Known rows, with every way that one mark hangs from another:
(E (L C (V (G Z) (U X)))): [-1.703  4.545 -0.115  1.693  3.380  1.350  0.253  0.089  0.269  4.035
  2.097  1.779 -3.016 -1.085 -1.520  1.924 -1.812 -0.357 -2.588]
(L C (V G)): [-1.229  3.464 -0.051  1.300  2.212  0.415 -0.515 -0.511  1.786  1.758
  1.071  1.160 -0.968  0.343  0.230 -1.838 -0.473  0.526 -1.126]
(G E (V (L C))): [-3.428  2.762 -0.046  2.995  3.700  2.661 -0.421 -0.138 -0.842 -0.579
  2.948 -0.582 -2.155  1.354  3.913  1.515  1.570 -2.904  2.309]
(Z (W X)): [ 0.090  0.664 -0.808  1.128 -0.108  0.690 -0.822 -1.344 -1.106 -0.269
  1.154 -0.147  0.291  0.152  0.561 -1.134  1.387 -0.071  0.799]
(V (G E Z) (L C) (U X)): [-2.863  4.678 -0.093  3.751  4.654  4.145 -1.273 -0.567 -0.920 -0.101
  2.645  1.786 -3.349  0.753 -0.570  3.077 -0.397 -3.600 -2.195]
(G E V (Z W)): [-3.334 -0.990 -1.232  1.555  6.890  2.825  0.806 -0.320 -3.352 -2.864
  3.927 -3.061 -1.168  2.944  0.937  2.105 -0.221 -0.069  2.337]
(Z (G E (V L)) (W X)): [-2.668  1.988 -1.742  4.345  4.393  3.123 -1.399 -0.604 -3.456 -3.690
  3.554 -2.060 -1.350  0.527  5.766  1.405  2.372 -2.202  4.628]
(G E): [-1.371  0.365 -0.483  1.096  1.264  1.351  0.281 -0.533 -1.402 -1.017
  1.021 -0.754 -0.759  1.117  1.888 -0.027 -0.313 -1.146  1.438]
(Z G (W X)): [ 0.381  0.820 -0.759  2.219  0.544  1.218 -0.366 -0.402 -1.880 -1.987
  0.326 -0.417 -0.159  0.537  1.320 -0.718  2.318 -0.006  2.283]
(Z G): [ 0.375  0.153 -0.328  0.855  0.812  0.463  0.433  0.835 -0.684 -1.745
 -0.547 -0.508 -0.412  0.328  0.691  0.309  0.964  0.051  1.484]
(Z (G (E L) (V U)) (W X)): [-0.902  1.411 -2.335  4.273  4.814  1.624  0.407 -2.276 -3.535 -1.330
  3.345 -2.504 -3.437  0.759  4.148  1.571  0.269 -1.151  4.886]
(Z (G E (V L (U X))) W): [-3.813  0.656 -2.272  5.548  6.436  3.572  0.486 -2.536 -3.023 -3.562
  1.585 -1.903 -1.993  0.858  3.164  2.535  1.523 -1.729  2.743]
(Z (G (E L)) (W X)): [-0.458  1.895 -2.242  2.676 -0.242  1.393 -0.070 -0.498 -3.441 -2.147
  2.239 -1.825 -1.689  0.797  4.611  0.253  0.854 -1.354  4.536]
(E L): [ 0.536  0.857 -0.622 -0.601 -1.965 -1.408 -0.091  0.343 -0.692  0.738
  0.808 -0.727 -0.838 -0.526  1.070  0.668 -1.336 -0.301  0.885]
(G V): [-1.003 -0.371 -0.355  0.853  3.292  0.366  0.354  0.331 -0.307 -0.249
  1.192 -1.313 -0.657 -0.470  1.177  1.121  0.154  0.427  0.848]
(G (E (L (V U))) (Z (W X))): [-1.132  2.435 -0.594  1.545  3.471  1.441 -0.319 -2.214 -3.000  2.630
  4.486 -0.404 -1.957  0.622  2.078  1.205 -1.894 -0.853  1.993]
(Z (G E V) (W X)): [-2.230  0.602 -1.922  3.898  5.303  3.031  0.361 -0.791 -3.433 -3.694
  2.699 -2.547 -1.672  0.930  4.410  0.494  2.255 -0.763  4.557]
(G (E (L C)) (V (U X))): [-3.057  2.021 -0.977  3.879  3.612  2.588  1.949 -1.168 -1.035  1.490
  1.878 -0.343 -3.839  0.066  2.344  2.529  0.533 -2.076  1.274]

Rows:
[-1.432  0.097 -1.013  3.529  6.793  2.283  1.325 -1.411 -1.589 -1.767
  1.421 -1.922 -2.872  1.315  2.122  1.864  0.030 -1.055  3.173] : (Z (G E (V U)))
[-1.696  2.414 -0.392  1.675  7.063  1.946 -0.666 -1.592 -0.790  1.202
  3.169 -0.024 -2.222  0.757 -0.192  0.925 -3.645 -0.264 -0.793] : (L (V (G E Z) U))
[-1.139  4.141 -0.902  0.949  2.415  1.166 -0.693  1.440 -1.513 -0.524
  3.563 -0.579 -3.577  1.843  0.959  1.651 -2.128 -2.006  0.376] : (V (G (E (L C)) Z))
[-2.342  3.960  0.047  1.377  1.839  2.221  0.099 -0.139 -2.551  2.392
  4.669 -0.086 -1.962  1.766  2.860  0.337  0.560 -1.251  2.697] : (G (E (L C V)) (Z (W X)))
[-3.215 -0.153 -1.281  4.780  6.537  4.064  1.979 -0.983 -2.079 -1.789
  0.709 -1.057 -2.704 -0.267  2.186  2.595  1.075 -1.036  1.760] : (Z (G E (V (U X))))
[-1.337  2.658 -0.858  3.689  3.306  0.952  1.831 -3.246 -1.349  0.777
  2.305 -1.390 -2.767  3.908  2.730 -1.076  0.308 -0.670  4.178] : (Z (G (E (L C (V U)))) W)
[-2.339  0.898 -0.901  0.159  2.729  0.820  0.434 -0.577 -2.941  0.256
  4.032 -2.463 -0.789  1.846  2.400  0.772 -2.066  0.088  2.639] : (G (E (L V)) (Z W))
[-2.923  3.941  0.242  1.586  5.261  2.751 -0.334  0.501 -0.415  0.776
  3.302  0.440 -2.179  1.761  0.686  0.216 -1.074 -0.924 -0.324] : (L C (V (G E Z)))
[-1.350  1.033 -0.433  2.069  3.172  0.684 -0.742  1.108 -1.232 -2.156
  1.515 -1.511 -0.911 -0.742  3.072  2.357  0.952 -0.898  2.509] : (Z (G (V L)))
[-0.159  0.693 -0.011  0.274  1.587  1.809 -0.798  0.310 -2.282 -0.367
  2.262  0.230 -0.029  0.624 -1.109  0.785  1.029 -0.093  0.091] : (G (Z (W X)))
[ 0.926  3.135 -0.935  1.744  1.941 -0.364 -2.791 -2.129  0.852 -0.225
  0.996  0.590 -1.562 -0.552 -0.408  0.797 -2.715 -1.467 -1.540] : (V G L U)
[-0.209  4.333 -0.117  1.783  0.530  0.446 -2.373 -0.071  0.963 -0.509
  1.184  1.001 -1.453  0.548  0.694 -0.102 -0.344 -2.019 -1.062] : (V G (L C))
[-0.900  0.266 -1.498  2.845  3.844  1.790  0.088 -0.077 -2.104 -2.461
  1.632 -1.521 -0.732  0.047  2.537  0.485  2.629  0.426  3.157] : (Z (G V) (W X))
[-1.654  0.061 -0.300  1.015  4.874  2.211 -0.481  0.532 -2.619 -0.685
  3.414 -0.936 -0.649  0.026 -0.008  1.951  1.267  0.342  0.923] : (G V (Z (W X)))
[-3.066  0.381 -0.820  2.159  6.218  3.545 -0.236 -0.078 -3.765 -1.583
  4.528 -1.942 -1.501  0.950  1.940  2.050  0.821 -0.977  2.275] : (G E V (Z (W X)))
[-1.253  4.290 -0.388  3.450  1.341  1.897 -1.395 -1.441  1.455  0.715
  0.147  2.776 -2.300 -0.636 -0.813  1.105  0.256 -2.524 -2.852] : (V G (L C) (U X))
[-2.131 -0.142 -1.032  2.864  5.381  2.296  0.997  0.561 -2.101 -3.285
  1.730 -2.492 -1.831  0.852  3.600  1.497  0.832 -0.701  3.730] : (Z (G E V))
